Each row was made from one path, in order. Every step used is in the known rows, and no mark comes twice. Write each row's path.
In the rows, 128 means zero.
Known rows:
b c: 103 151 117 148 137 106 131 126 132 106 114 125 124 107 120 117 143 126 136 117 137 100 129 116 124 95 151 130 96
c x u: 125 146 110 116 130 123 112 169 115 109 133 188 141 109 173 103 155 135 111 161 153 140 110 129 109 113 142 113 166
y s: 103 128 119 144 137 134 144 139 136 117 139 119 121 173 130 112 160 142 125 131 139 110 122 129 121 134 155 156 138
u b c: 101 151 114 166 140 107 153 124 129 118 147 125 122 106 110 122 185 109 124 132 116 89 153 117 135 84 164 135 96
u b c x: 108 166 114 162 141 101 142 164 125 110 156 150 122 88 148 122 196 109 120 122 127 80 124 123 113 82 169 129 111
l b c x: 118 183 127 128 103 82 123 176 144 108 125 152 132 71 173 141 173 110 131 119 131 88 76 117 89 56 174 157 111
c s u b: 141 137 104 153 140 144 182 86 153 147 149 66 135 161 94 120 166 137 117 145 102 96 169 99 166 97 155 150 86
u s c b l: 140 137 93 134 74 115 77 138 137 69 92 155 132 133 105 149 134 149 83 136 131 143 80 139 140 96 128 135 152
x u s h: 132 130 104 119 122 150 92 136 110 95 116 199 163 172 122 113 118 126 123 193 141 157 121 117 124 106 125 101 110
g s c b: 136 128 68 119 85 93 82 121 153 111 128 200 139 110 135 118 141 154 93 161 114 173 108 128 83 115 123 130 178
s u b c: 117 169 89 164 156 96 159 114 151 104 130 95 131 117 97 118 175 111 117 123 118 77 155 99 128 72 168 154 65
d s j: 138 96 96 134 117 101 106 125 132 148 101 111 145 132 153 153 143 150 127 126 133 141 116 118 94 101 94 127 131
d s: 111 96 102 128 121 115 99 105 114 127 119 139 139 112 144 157 118 142 121 132 136 134 130 133 112 107 120 130 122
b c x: 111 165 116 144 133 102 123 169 129 102 122 151 122 87 156 115 155 124 131 103 147 85 98 123 106 94 161 127 115
p u s: 139 129 151 122 122 158 97 158 133 92 103 117 148 121 107 160 157 132 137 112 120 123 124 136 96 127 131 127 109
l b c s j: 136 162 116 146 93 101 164 127 173 158 109 78 138 134 142 129 192 139 151 135 115 93 107 83 115 45 157 154 75
g s: 120 122 94 127 120 106 110 123 148 126 130 151 143 128 145 131 131 149 108 139 121 134 123 141 104 107 119 140 120
g s c x u b: 124 122 69 126 88 99 112 148 147 135 177 237 154 119 173 100 191 148 77 203 110 178 127 131 100 84 140 122 186
s u: 144 146 102 127 143 120 132 122 150 113 108 100 138 138 109 123 121 132 120 115 130 112 127 109 120 113 129 148 101
x c b: 137 176 110 130 149 92 87 121 115 107 130 174 130 86 120 143 111 133 111 118 137 126 128 131 96 120 161 156 137
p u b c s: 107 128 147 173 115 158 185 97 141 140 137 84 133 120 94 147 218 133 146 131 94 65 188 102 129 98 193 125 77
p u s j: 167 126 143 128 118 148 102 181 144 112 80 95 154 138 121 157 186 140 141 102 118 132 108 121 76 119 106 128 114
c x u b l: 106 136 105 154 110 118 140 154 121 112 147 168 135 129 156 145 190 136 76 162 140 94 123 141 143 79 163 134 154
d s c: 120 77 97 120 80 112 99 92 127 145 126 159 137 125 138 144 110 149 119 153 118 171 123 124 116 109 114 118 149
u b l: 112 121 120 163 107 121 161 111 134 129 144 105 121 149 115 169 161 128 94 133 115 86 138 143 163 94 151 147 117
g s u b: 134 142 65 143 143 94 137 110 164 121 146 124 148 139 120 134 161 141 91 142 102 116 149 121 105 79 132 165 92
d s u b l: 112 108 71 162 116 97 135 79 145 116 115 83 140 146 111 197 146 149 80 124 122 75 139 131 142 60 145 166 83
l b c: 111 173 126 133 109 88 133 136 146 111 122 129 132 90 136 141 157 108 136 133 123 97 107 108 110 60 168 159 89
l b: 136 147 131 113 100 107 127 137 144 134 135 129 135 112 147 152 142 114 129 143 115 130 106 121 112 93 140 159 121
c x u s: 127 159 101 114 135 132 83 196 115 76 126 192 153 112 166 100 155 136 103 158 162 150 91 139 122 92 129 120 147
d s u b: 123 114 73 146 143 103 129 93 136 126 132 101 144 122 117 157 150 133 101 139 118 113 155 118 114 80 131 153 97

Which path is each row?
104 140 120 155 127 136 160 95 141 130 121 92 123 127 112 106 153 145 143 130 130 80 146 103 155 90 168 125 79 | b c s
127 145 73 129 78 118 75 140 127 55 93 187 145 130 114 126 149 159 72 182 150 165 92 133 143 82 139 123 171 | x u s c b l
143 136 103 139 134 145 163 90 154 136 113 68 137 162 104 114 125 155 128 128 123 99 145 95 152 106 145 147 86 | c s u
142 158 107 154 153 121 164 69 150 158 161 94 140 145 85 134 134 146 116 129 103 91 178 106 149 84 184 179 66 | x c s u b
100 170 103 139 138 104 116 168 120 90 117 188 139 84 163 89 172 130 120 148 162 108 114 114 106 78 167 116 130 | b c x u
130 116 154 144 121 152 150 129 129 138 142 116 135 117 110 169 194 114 130 127 91 109 170 128 100 137 153 129 131 | p u b
115 136 62 161 116 88 145 99 176 110 129 100 142 158 114 171 160 159 66 132 109 76 134 137 133 62 146 182 82 | g s u b l
131 151 105 170 127 114 173 55 160 151 142 67 134 168 81 171 132 164 94 116 109 51 166 118 176 64 194 195 49 | x c s u b l
98 183 83 176 163 96 163 163 157 88 145 110 123 141 130 99 219 127 107 109 139 48 116 103 97 78 198 178 95 | y s u b c x
115 146 93 162 157 121 170 125 157 115 150 84 127 182 105 112 191 133 105 135 121 91 146 110 121 112 164 181 109 | y s u b
110 201 102 118 113 90 87 202 135 61 116 188 156 73 176 118 188 117 109 162 157 120 67 117 96 24 169 149 107 | l b c x u s
119 148 106 147 108 110 113 123 129 86 97 125 121 120 121 164 141 143 90 121 143 93 106 137 133 113 148 143 142 | c b l
152 147 97 118 96 123 72 150 131 77 114 173 136 113 107 110 138 132 108 148 128 185 95 126 116 119 118 119 165 | u s c b
130 127 97 140 70 110 108 110 137 103 102 151 121 131 113 154 133 150 93 137 127 134 100 128 134 114 143 131 169 | s c b l
158 135 124 115 86 146 73 158 135 76 94 165 147 103 102 150 168 135 122 134 112 167 108 123 77 136 132 118 166 | p u s c b
130 181 103 142 112 103 165 98 174 121 106 64 143 124 109 128 158 136 136 133 118 69 124 76 131 37 185 175 43 | l b c s u
91 154 97 159 148 110 147 125 117 102 147 161 136 104 120 95 196 114 110 179 132 113 167 112 135 69 172 122 114 | x u b c
119 135 98 136 101 123 117 134 140 100 133 167 121 155 121 96 166 144 112 154 130 150 105 115 100 145 157 145 191 | y s c b
131 138 135 135 137 130 140 82 129 162 145 127 131 137 111 134 103 162 135 123 121 111 153 125 151 108 168 152 93 | x c s
136 125 103 111 90 125 108 155 124 127 137 217 139 120 164 89 151 140 111 179 136 178 104 118 114 114 140 103 188 | s c x u
99 139 119 172 130 135 182 91 136 143 157 97 121 130 104 111 188 131 133 146 109 76 171 106 165 81 179 129 76 | u b c s
113 131 106 141 139 132 143 128 115 122 162 163 141 126 130 108 179 120 104 188 124 146 166 124 139 102 148 119 150 | x u b
102 155 61 164 144 75 124 128 136 100 124 124 142 81 146 147 182 127 106 115 137 73 125 110 93 46 162 153 81 | d s u b c x
131 180 80 140 142 99 92 219 135 76 88 168 154 107 167 84 198 142 117 140 168 123 79 113 94 54 131 119 121 | b c x u s j
121 171 109 148 123 86 93 106 124 98 110 155 126 105 117 181 107 152 90 106 144 86 115 144 123 99 174 172 123 | x c b l
108 181 94 133 145 110 87 196 117 54 110 192 143 86 158 87 173 132 108 147 170 118 92 125 116 58 155 118 115 | b c x u s
155 136 117 109 90 127 86 183 137 106 136 180 138 123 146 115 137 135 118 133 127 172 69 136 119 111 119 117 153 | u s c x
146 133 103 123 96 118 99 126 132 111 121 175 125 108 121 113 134 132 117 150 119 172 111 116 106 135 130 116 184 | s c b
93 145 98 166 135 138 175 95 123 127 152 134 138 130 112 86 203 135 120 190 125 101 186 100 167 68 184 118 98 | x u b c s
138 150 78 111 103 126 66 154 117 61 111 209 152 112 120 88 151 142 93 195 143 206 110 118 119 101 127 111 184 | x u s c b
112 106 117 135 97 131 141 126 145 134 141 145 119 183 121 99 152 148 124 148 124 151 118 119 123 137 147 147 161 | y s c
122 185 90 161 153 88 146 157 148 100 134 120 128 96 128 120 190 114 111 109 128 66 125 104 105 71 173 150 85 | s u b c x
112 164 95 134 128 121 86 175 112 72 110 225 160 131 147 98 145 127 127 169 158 114 92 113 100 77 157 98 102 | b c x u s h
132 104 88 118 81 105 108 109 158 141 136 179 140 139 136 120 130 155 109 158 106 169 121 129 106 110 116 130 146 | g s c
135 124 97 108 98 133 90 143 126 97 125 190 150 139 120 85 135 140 108 192 134 201 115 125 142 99 119 111 153 | x u s c
